Every row comes from one small tree of marks. Brackets hold a mark, then the marks that hang from it, in the order of their numbers. Every link used is in the known rows. Which tree was each row made from?
Known rows:
(j327 (j12 j161) (j400 (j890 (j668 j969)))): [-30.0  12.6  -4.3  -3.7 -23.5  -3.4 -17.7  -7.9   6.6  -2.5  15.2  -4.2
  14.8  -5.1 -13.6  17.1   4.7  -1.3  -7.3 -21.5   8.1 -19.7  18.3 -28.9
   3.3  -0.4  48.5  -6.1]
(j249 j624): [-19.9   1.3 -11.6 -12.9   3.4  -2.7  -9.3 -13.5  24.6  10.5  10.3   1.0
   3.5   1.0 -15.9  25.8 -12.5  -0.1 -13.2 -11.2  26.7  -6.7   9.1 -22.3
   4.4 -16.6  29.1  -1.9]
(j624 j161 (j249 (j12 j327)) j883): [-14.1  15.4 -26.0 -19.0  12.3  -4.5   1.4  -7.8  44.9  -1.3  10.2  -3.6
 -11.2  -7.4 -18.8  25.8  -3.2   5.9  -7.9  -7.9  25.8  -3.8 -18.1 -23.8
  -3.0 -12.8 -15.4   2.8]
(j12 j161 (j327 (j400 (j890 j668)))): [-24.1  24.7  -0.5 -13.2 -19.6  -8.4 -10.1  -2.5   9.4   1.0  11.1  -6.2
  17.2   1.9 -10.1  21.8  10.6  -6.2  -5.6  -6.0  12.1 -15.1  12.6 -23.8
   0.4  -4.6  42.7  -6.9]
(j883 (j624 (j161 (j12 j327)) j249)): [-11.3  12.4 -28.2 -32.4   9.9   6.1   8.1  -7.5  43.6  -0.6   6.1  -7.9
  -7.6 -12.8 -15.0  18.7 -13.8   5.5 -14.7  -6.4  28.0   1.5 -17.4 -17.7
   0.8 -15.1  -9.7   1.8]
(j890 (j400 (j327 j12) j969) j668): [-24.6   5.7 -11.2   1.9 -23.9 -21.7 -14.3 -12.9   9.1   3.3  -1.5  -6.6
  18.7   4.1  -8.2  10.9   5.5 -17.5  -5.8 -27.6  14.5 -25.5  22.4 -21.0
  -0.3  -8.2  50.6  -7.5]
(j883 j624): [-22.8   3.2 -12.4 -18.3  -5.2  -3.5 -11.3 -23.5  21.9  12.5   9.4   0.0
  -0.9   1.0 -13.9  22.9 -16.9  -2.1 -16.5 -16.7  32.2  -6.2   3.9 -20.9
   3.6 -13.0  27.9  -6.7]
(j35 (j883 (j624 (j249 (j12 (j327 (j400 j969))))))): [ -5.3  15.9 -10.8 -26.7  -3.4 -13.2   0.0 -10.2  20.2   8.0   1.3 -11.6
   4.8   6.9  -7.4  14.6  -6.6  -1.6 -19.2 -18.8  26.5  -4.8 -12.7 -15.0
  -4.3  -3.4  11.2   9.7]
(j35 (j883 (j624 (j249 (j12 j161 j327))))): [ -2.2  15.0 -15.9 -32.0  -1.7   1.5  -4.8 -15.1  32.5   5.1   0.6  -3.8
  -1.6   2.2 -16.7  26.2 -12.7   9.4 -21.7 -10.7  32.0   4.0 -21.5 -16.4
  -2.9  -4.7  -4.7  11.3]
(j624 (j161 (j12 j327)) j249 j883): [-17.8  16.1 -29.5 -20.1  15.3   2.6   9.3 -11.9  47.1  -4.2  13.8  -3.5
 -10.0 -11.4 -16.8  22.4  -5.6   7.1  -3.3   1.6  27.9  -5.6 -14.4 -22.5
   1.7 -17.4 -23.3  -1.7]
(j883 (j624 (j249 (j12 j161)))): [ -7.9   9.0 -22.6 -28.5  -2.3   3.8  -6.0  -7.6  35.2   7.0   4.3  -6.5
  -5.6   1.1 -20.3  25.6 -14.3   9.6 -22.2 -21.5  30.2   0.2 -19.0 -21.4
   0.7  -5.1   4.9   9.4]
(j161 (j12 j327)): [-14.6  19.2 -21.2 -16.0   0.2  -0.3   2.6 -14.3  26.4  -0.2  10.1  -2.4
   7.9   3.1  -7.1  21.2  -8.9 -12.2  -7.3  -5.3  25.0  -4.9  -0.6 -21.1
   3.7 -17.8  16.5  -2.0]
(j890 (j400 j327 j969) j668): [-30.0   4.8  -4.5   2.4 -27.9 -23.2 -11.1 -16.7   4.9   8.7   2.1  -6.0
  14.4   5.3  -3.8  12.4   7.1 -19.6  -7.3 -20.0  21.7 -27.1  22.6 -19.8
  -2.8  -8.8  50.0 -10.3]
(j624 j161 j249 j883): [-26.9   4.1 -19.0 -12.9   7.4  -1.5  -2.9 -20.9  43.0   4.6  16.5  -1.2
 -16.2 -12.2 -21.7  26.0  -6.3   9.8  -4.6  -6.6  31.9 -10.5  -4.5 -24.1
   0.7 -15.0  -9.9  -7.7]
(j249 (j12 j161 j327) (j624 j883)): [ -7.2  15.3 -23.7 -23.2  11.8  -0.5  -3.0   5.2  31.3   0.8   4.1   5.8
   5.6   4.8 -15.9  31.3  -7.4   9.5 -12.2  -5.2  21.1   2.9 -11.5 -24.4
   6.2 -13.0   6.3  10.6]
(j161 (j12 (j327 (j400 j969)))): [-12.6  22.8 -17.2 -16.0  -3.2  -7.0  10.4  -1.3  15.9  -0.7   9.6  -7.6
  17.2   5.9   3.5  12.7  -2.6 -18.3  -4.4  -9.8  17.2 -10.7   2.9 -20.4
   5.7 -13.1  28.8   1.9]
(j249 (j624 j161)): [-18.8  -3.8 -12.8 -17.6   6.1   3.6  -4.8  -5.4  33.5   6.0  10.6   0.9
  -3.1 -11.1 -18.3  27.0 -11.9   3.7 -10.4  -8.5  23.3  -1.2   5.3 -22.4
   2.4 -18.5  17.2  -2.6]
(j890 (j400 (j327 (j12 j161)) j969) j668): [-19.6   8.3 -12.8  -4.4 -26.5 -13.5 -10.9  -3.1  10.3   0.1  -2.7  -3.6
  20.9   2.5  -7.8  14.0   5.3 -11.2  -5.3 -24.5  11.7 -21.8  17.5 -21.1
   2.8  -5.6  46.9  -2.7]
(j883 (j624 j161 (j249 (j12 (j327 j400))))): [ -6.1  14.2 -22.8 -35.1   7.7  -3.3   2.1   6.2  36.8  -0.6   2.5 -11.9
  -3.7  -5.2 -15.9  17.9  -5.7   4.3 -17.3 -17.9  21.0  -1.8 -18.7 -17.0
  -5.8  -5.1  -1.0   6.3]
(j890 (j400 j327)): [-26.3  10.5 -15.1  -4.5 -13.3 -14.0  -8.7 -17.4  13.0   6.8   1.8  -5.4
   8.2   5.3 -13.4  15.4   1.6 -16.3  -8.0 -16.2  25.7 -21.2  12.6 -16.9
  -4.3  -7.4  35.9  -9.7]
(j249 j12 j624): [-11.2   4.6 -16.8 -16.2   3.5  -3.0 -10.0  -5.0  27.7   8.3   6.7  -1.5
   2.8   5.4 -17.8  26.8 -11.8  -0.6 -17.7 -18.3  24.4  -1.5  -1.8 -24.4
   0.3 -15.1  23.6   6.1]
(j12 j161 (j327 (j400 j969))): [-11.2  20.4 -10.4 -18.0  -9.8  -6.2   6.9   4.5  11.9   1.0   7.5  -3.3
  18.5   4.0   3.4  18.0   0.5 -13.2  -3.4  -7.8  15.0  -9.6   4.2 -20.3
   7.1  -6.1  37.4   2.8]
(j249 (j624 (j161 (j12 (j327 (j400 j890)))) j883)): [-21.7  22.6 -21.8 -22.7  17.2   1.0   6.3   9.9  30.2  -2.9  11.1  -6.1
   3.2  -9.9 -19.2  19.7   1.5   8.6  -3.4   1.5  12.8  -1.9  -4.5 -23.6
   3.9 -16.8   4.2  -0.8]
(j161 (j12 (j327 (j400 j890 (j969 j668))))): [-23.9  34.3 -15.0  -8.2 -13.9 -17.1  -1.7  -3.1   7.4   5.3   8.4 -18.0
  22.3  -4.5   1.9   9.6   4.0 -23.4  -2.3 -10.6  11.0 -16.8   8.7 -23.1
   3.1  -9.1  54.5  -2.2]
(j400 j327 (j890 (j668 j969))): [-41.1   8.5  -3.6   8.1 -20.7 -14.8 -15.8 -27.4   1.2  11.6  11.8  -8.2
   6.6  -3.1 -12.2  12.8   3.2 -15.8 -12.2 -16.8  20.8 -24.8  20.6 -25.5
  -2.7  -5.9  52.8 -10.7]

Write each row's tree:
[-24.1   8.1 -24.5 -15.2   5.5   5.6   1.4 -16.4  39.5  -0.6  16.7   2.4
  -9.2 -10.3 -17.2  25.3 -10.2   5.7  -2.5  -4.9  27.5  -4.0  -4.8 -25.9
   5.3 -21.3  -9.8  -7.1] => (j624 (j161 j12) j883)
[ -8.9  15.3 -24.8 -32.5   6.3  -0.8  16.0   6.3  32.7  -1.4   5.6 -13.3
   1.1  -9.2  -4.7  10.3  -7.5  -0.2 -10.9 -11.5  19.8  -4.3 -13.6 -16.7
   2.9 -10.6   2.3   5.0] => (j883 (j624 (j161 (j12 (j327 (j400 j969)))) j249))
[-16.0   1.0 -21.5 -18.1  12.8   0.4  -6.3  -1.4  40.1   3.9  10.0   3.2
  -8.6  -6.5 -23.7  29.9 -10.1  13.2 -12.0 -11.8  23.3   2.3  -7.9 -26.3
   1.8 -18.7  -2.0   2.9] => (j249 j12 (j624 j161 j883))
[ -7.8  12.6 -15.1 -32.4   2.0   0.3  12.3  -6.7  30.7   1.2   5.5 -11.5
  -0.4 -10.0  -6.0  12.4  -8.9   4.2 -12.1  -7.5  25.0  -1.3 -13.6 -13.6
  -0.2 -10.9  -7.6   5.0] => (j35 (j883 (j624 (j161 (j12 (j327 (j400 j969)))) j249)))
[-12.3  13.5 -24.1 -12.1  -1.6   1.1  -3.7  -6.4  24.5   1.5  -1.9  -3.6
  12.3   1.4 -17.0  19.5  -7.7  -6.8  -7.4 -20.0  16.8 -10.8   2.8 -21.4
   6.8  -8.1  27.1   1.8] => (j400 (j327 (j12 j161)))
[-16.4  20.3 -28.2 -24.5  15.2   0.0  12.4  -2.9  42.6  -8.5  13.1  -6.9
  -4.3  -8.3 -14.5  18.9   0.5   7.9  -1.3  -1.3  23.0 -10.5 -12.3 -21.0
   1.5 -13.0 -20.9  -1.9] => (j624 (j161 (j12 (j327 j400))) j249 j883)
[-18.6  22.3 -13.3 -13.6  -8.8   1.4  -9.4  -0.1  17.8  -0.2   8.9  -8.0
  13.4  -1.1 -20.4  20.2   0.3  -2.1  -4.2 -19.0   9.7 -11.3   6.8 -24.9
   4.6  -4.4  38.2  -2.2] => (j327 (j12 j161) (j400 j890))
[-10.9  13.1 -15.4 -14.9  -9.8  -2.0  -1.3   3.3  17.7  -1.3   7.0  -3.7
  17.3   1.4  -5.6  17.7  -4.9  -6.9  -3.4 -22.1  11.2 -10.7   6.9 -23.8
   9.6  -6.5  37.2   3.1] => (j327 (j12 j161) (j400 j969))
[-16.7  21.1 -16.2 -17.4   9.8 -10.5   3.2  17.5  22.4   3.0   6.7  -8.7
   5.7  -5.3 -14.3  18.2   3.9   0.8  -6.8  -9.6   7.8  -1.6  -6.8 -25.3
   1.1 -12.6  20.8   7.3] => (j249 (j12 (j327 (j400 j890 j969))) (j624 j161 j883))
[-19.1  26.8 -18.7 -14.7   5.4 -12.5   6.4   6.0  28.4   1.7  10.3 -15.2
  -2.3  -8.3 -15.1  15.3   8.4  -2.1  -4.2 -11.8  13.4  -9.5 -13.7 -24.8
  -3.2  -7.4   7.1   4.7] => (j624 j161 (j249 (j12 (j327 (j400 j890 j969)))) j883)
[-13.2  23.5 -20.2 -19.4   1.0  -2.9   4.9  -4.6  22.1  -3.7  10.1  -5.9
  13.3   6.1  -4.6  17.2  -2.3 -11.9  -5.7  -7.3  20.0 -10.7   0.6 -19.9
   2.6 -12.8  17.8  -1.7] => (j161 (j12 (j327 j400)))
[-12.5  19.4 -24.5 -22.9  12.6  -7.3   3.7   1.7  40.6  -4.9   9.7  -7.1
  -5.7  -3.9 -16.8  21.9   3.4   6.4  -5.9 -10.0  20.8  -8.6 -16.2 -22.0
  -3.7  -8.1 -13.8   2.2] => (j624 j161 (j249 (j12 (j327 j400))) j883)
[-19.5  28.9  -8.9 -16.7  -8.6  -3.5  -1.8   1.3  11.8   1.8   9.5  -7.8
  14.8   1.4 -11.5  20.6   5.5  -8.4  -4.4  -4.9  13.6  -9.6   4.1 -21.7
   2.1  -4.2  38.8  -2.3] => (j12 j161 (j327 (j400 j890)))
[-23.2  16.1  -9.7  -0.8 -19.9  -9.1  -9.3  -5.3   9.4   7.1   1.0 -10.4
  18.0  -2.4 -13.5  14.0   2.8 -12.2  -6.1 -22.5   7.9 -16.7  14.0 -25.8
   5.4  -8.3  52.7   0.0] => (j400 (j327 (j12 j161)) (j890 j668) j969)
[-11.2  13.4 -22.0  -8.3  -5.3  -2.7   1.9  -2.2  17.9   3.8  -2.4  -5.5
  15.3   0.1  -8.6  14.9  -7.3 -13.0  -6.0 -22.4  13.9 -10.7   4.2 -21.5
   9.7  -8.7  37.4   6.0] => (j400 (j327 (j12 j161)) j969)
[-24.7  -2.6 -16.0 -15.7  12.3   0.6  -5.1  -9.1  36.6   5.9  13.0   6.1
  -7.8 -11.5 -20.7  29.1 -10.6  12.7  -6.3  -4.5  26.1  -2.9   2.8 -24.7
   5.4 -19.6   4.0  -4.8] => (j249 (j624 j161 j883))
[-29.2  21.8   1.3  -7.9 -17.2 -15.9 -13.1 -11.8   8.1   3.9  12.6  -8.2
  15.0   3.6 -10.8  18.8  10.5 -12.3  -5.5  -9.1  14.8 -19.2  18.0 -23.9
  -2.9  -8.3  46.6 -11.5] => (j12 (j327 (j400 (j890 j668))))
[-28.1  30.1  -5.8  -4.2 -17.3 -23.8  -8.6  -7.0   1.9   9.9   8.5 -15.2
  21.4  -4.3   1.6  11.7   6.4 -24.6  -2.0 -11.7  11.8 -20.5  16.0 -23.2
   1.0  -5.1  67.9  -5.9] => (j12 (j327 (j400 j890 (j969 j668))))
[-12.3  27.8 -24.6 -17.7  -4.2 -18.2  -1.2   4.4  24.2   0.8   5.4 -10.8
  11.8  -0.4  -1.6  19.2   4.7  -2.3  -4.9 -14.1  17.0 -15.9  -9.7 -23.4
   3.0  -0.1  19.3   8.9] => (j624 (j249 (j12 j161 (j327 (j400 (j969 j668))))) j883)
[ -9.8  12.5 -14.2 -34.0   0.6   5.1   4.1  -9.8  28.4  -2.0   5.9  -3.8
   2.5  -7.3  -9.8  18.4 -10.2   4.3 -11.3  -4.4  24.4   2.5  -7.9 -14.8
  -0.2 -12.8  -4.1  -1.5] => (j35 (j883 (j624 (j161 (j12 (j327 j400))))))
[-20.9  12.5 -21.3  -5.1  -9.0 -12.2 -11.2 -13.0  18.2   0.9  -2.1  -5.9
  12.4   3.0 -17.9  13.5  -0.4 -13.5  -6.7 -23.6  19.1 -20.1  12.3 -18.4
  -2.1  -7.3  35.7  -6.9] => (j890 (j400 (j327 j12)))
[-14.7  13.3 -20.8  -7.0 -16.4  -8.4  -2.5   0.3  13.1   1.3  -4.8  -5.4
  18.1   1.4  -8.9  12.4   0.2 -13.9  -4.5 -23.2  13.0 -16.3   8.8 -18.7
   4.5  -4.7  42.3   1.8] => (j890 (j400 (j327 (j12 j161)) j969))
[-24.0  27.5  -5.1  -7.3  -9.9 -14.9   0.2  -3.9   4.9   8.3  10.9 -11.6
  16.3   2.3  -3.7  12.7   5.0 -21.1  -3.1 -10.5  13.4 -14.7  10.4 -22.3
   1.5  -8.0  52.0  -3.2] => (j12 (j327 (j400 j890 j969)))
[-13.7  14.7 -25.8 -27.4  20.1   2.2   8.7   8.7  36.1  -6.2   9.6   0.4
   3.5  -6.1 -14.0  22.4  -3.4  10.5  -4.2   0.7  17.3  -2.2  -5.4 -21.1
   5.7 -18.2  -6.6   1.2] => (j249 (j624 (j161 (j12 (j327 j400))) j883))
[ -7.9  11.7 -24.1 -30.7   7.4  -0.9   0.0  -3.6  41.6   3.1   3.0  -8.7
  -9.2  -8.5 -18.4  21.8 -11.2   4.2 -19.1 -15.2  26.5   3.1 -20.6 -19.2
  -5.2 -10.1  -3.0   5.6] => (j883 (j624 j161 (j249 (j12 j327))))
[-27.7  23.1 -10.7  -1.5 -17.5 -19.7 -16.2  -8.1   8.0   8.2   7.8 -15.6
  20.1  -7.2  -7.6  11.7   1.4 -17.5  -1.8 -26.5   8.0 -21.6  18.8 -26.1
   3.7  -5.1  67.0  -5.2] => (j327 j12 (j400 j890 (j969 j668)))
[-16.3   4.3 -25.4 -28.9   6.2   8.4   3.0 -12.7  44.7   3.8  10.3  -8.3
 -13.2 -13.8 -19.9  19.9 -16.9   9.7 -15.9 -12.9  31.3  -0.6 -14.2 -20.1
   1.2 -15.0 -10.3  -0.2] => (j883 (j624 (j161 j12) j249))
